What can hang from each mark:
busa: bobir
depuv: bobir vebi
vifud: bobir
vebi: busa pulem vifud
pulem: vebi
vetu: kofo vebi
bobir: busa pulem

Known rows, with every way that one mark hangs from another:
(busa (bobir (pulem (vebi vifud)))): [ -6 -17   1  17 -40  49 -24 -25 -12   0 -14  -3  43  11  20  19 -22]
(pulem (vebi (busa bobir))): [ -6  -9  -4   6 -32  28 -10  -6   0   0  -4 -17  32   2  -7  16 -18]
(busa bobir): [ -4   1   4  -8 -23   5  -4  -3  -5  -7 -11   4  13   0  -4   1 -10]
(vetu (vebi (vifud bobir))): [-17  -7  18  24  -5  27 -17 -33   1  -5  -3 -10 -13  -4   7  -7   6]
(pulem vebi): [  2  -9  -8  12  -8  11 -11   1   4   0   5  -3  13   5  -2  15  -7]
(depuv (bobir busa pulem) (vebi vifud)): [-17   3   2   8 -22  43 -30 -26 -21   1 -29   9   6  10  20   8 -17]
(vetu vebi): [-15   1   8   5 -10   3  -8   2   1  -1  -2  -5  -5   6 -11 -10   8]
(bobir (pulem (vebi busa vifud))): [ -7 -19  -3  29 -19  55 -16 -26  -6  13  -2 -24  36   8  22  18 -13]
(depuv (bobir busa) (vebi pulem)): [-14  22  -4   2 -16  23 -29  -9  -8 -17 -27   8   3  -4   7   4 -18]
(busa (bobir pulem)): [-12  -7   0  -2 -35  23  -2 -16 -11   3 -13   4  26   7  -3   5  -3]
(depuv (bobir pulem)): [ -5  -6  -1   6 -23  28  -7 -26  -4   5 -16  11   8  -3   4   7   8]
(vifud bobir): [ -7  -6   2  11   3   8   0 -26   6   1   4  -1 -12  -9  -7   4  10]
(depuv bobir (vebi busa pulem)): [ -6  22   3   6 -21  36 -27 -14   1 -11 -25 -10   6 -21  11   8  -8]
(busa (bobir (pulem vebi))): [ -9 -14  -7   9 -42  35 -14 -15  -8   3  -7   1  38  11  -5  20  -9]
(vetu kofo (vebi busa pulem vifud)): [-32  20  20  20 -10  45 -16  -7 -13  -5  -3 -38  13   6  19 -18  -5]
(vebi pulem): [  1  10  -1   8  -3  12  -8  -6   2 -12  -5  -5  15  -7  12  -1  -7]
(vetu (vebi pulem)): [-14  11   6  13 -13  17 -16  -4   3 -13  -6 -10   9  -2   2 -11   1]
(pulem (vebi busa vifud)): [  1 -12   1  22  -7  37 -17 -13   0   3   1 -25  24   0  21  14 -20]
(bobir busa (pulem vebi)): [-18 -16 -17  17 -16  28  -7 -11  -8  10   3  -2  29  27  -5  15 -11]

Rows:
[ -9   9  13  -3 -25  33 -25  -8 -14  -4 -23 -16  14  -5  16   6 -24]  (depuv (vebi (busa bobir) vifud))
[-37  14  22  32  -8  54 -15 -32  -7  -4   1 -39   1  -2  13 -13   5]  (vetu kofo (vebi busa pulem (vifud bobir)))
[ -2 -11   5  13 -30  42 -20 -16  -6  -3 -10 -21  37   1  17  14 -30]  (pulem (vebi (busa bobir) vifud))
[ -5   0   9  30   1  47 -13 -45   4  -8  -5 -28  13 -20  29   1 -10]  (vebi busa pulem (vifud bobir))
[-27 -13  -8  17  -5  25   5 -37  -7  10   2   1   4  13 -10   4   5]  (vifud (bobir busa pulem))
[-16  -8   1   1 -35  35   3 -20 -10  10 -12 -13  32   4  -3   5  -4]  (vebi (busa (bobir pulem)))
[-10 -16 -10  21 -21  40  -5 -15  -1  16   4 -20  32   8  -1  20  -1]  (bobir (pulem (vebi busa)))
[ -3   6  10  10 -24  44 -17 -23  -7 -15 -20 -23  38 -10  32  -2 -29]  (vebi (busa bobir) pulem vifud)
[-13 -18  -4  29   0  33 -17 -33  -2  -3   4  -7   9  10  11  14 -21]  (pulem (vebi (vifud (bobir busa))))
[-22 -17   0  24  -3  40  -5 -47 -12   6  -4  -3   8  12  15   3  -7]  (vebi (vifud (bobir busa pulem)))
[-49   6  14   3 -44  42   0  -7 -21  13  -5 -25  20  21 -19 -11  11]  (vetu kofo (vebi (busa (bobir pulem))))
[-10  10   5   1 -11  25 -31 -13 -15  -9 -27   9  -7   3  19   4 -24]  (depuv (bobir busa) (vebi vifud))
[-14 -10   3  18   8  22  -6 -34  -6  -3  -1  -4  -5   6  12  -1 -14]  (vebi (vifud (bobir busa)))
[-46  -3  20  30 -16  59  -6 -39 -15  17   4 -33   0  12   3  -8  18]  (vetu kofo (vebi busa (vifud (bobir pulem))))
[-15 -17   7  29  -7  52  -3 -52  -4  12  -3 -21  11  -5  19   8   3]  (vebi busa (vifud (bobir pulem)))
[-27  -4   2  20  -7  41 -21 -38 -16   7 -12  -2  -1  11  11  10  -8]  (depuv (vebi (vifud (bobir busa pulem))))
[-28  12  21   9  -6  21 -13   3 -16   1   1 -16  -8  16   8 -16   3]  (vetu kofo (vebi vifud))
[-17   1  10   4 -37  50 -24 -21 -20   5 -26 -16  27   1  18  11 -18]  (depuv (vebi (busa (bobir pulem)) vifud))
[  1   6   7  18  -1  39 -14 -20  -2  -9  -9 -27  25 -11  35  -2 -20]  (vebi busa pulem vifud)
[-35  23  12  13 -13  31  -6   3  -7  -1   3 -35   9   7  -4 -16   7]  (vetu kofo (vebi busa pulem))
[  0 -17   2  31  -3  33 -21 -34   4  -3   4  -8   6  -5  15  18  -9]  (pulem (vebi (vifud bobir)))
[ -4 -18   3  33  -5  45 -16 -38   6   3   5 -25  12  -7  14  18 -11]  (pulem (vebi busa (vifud bobir)))
[-53  -3  14  26 -11  46  -7 -34 -23  11   4 -15  -3  30  -2 -13   8]  (vetu kofo (vebi (vifud (bobir busa pulem))))
[-10  12  10  25  -3  48 -30 -36   0  -9 -13 -26   4 -22  25   9 -11]  (depuv (vebi busa pulem (vifud bobir)))
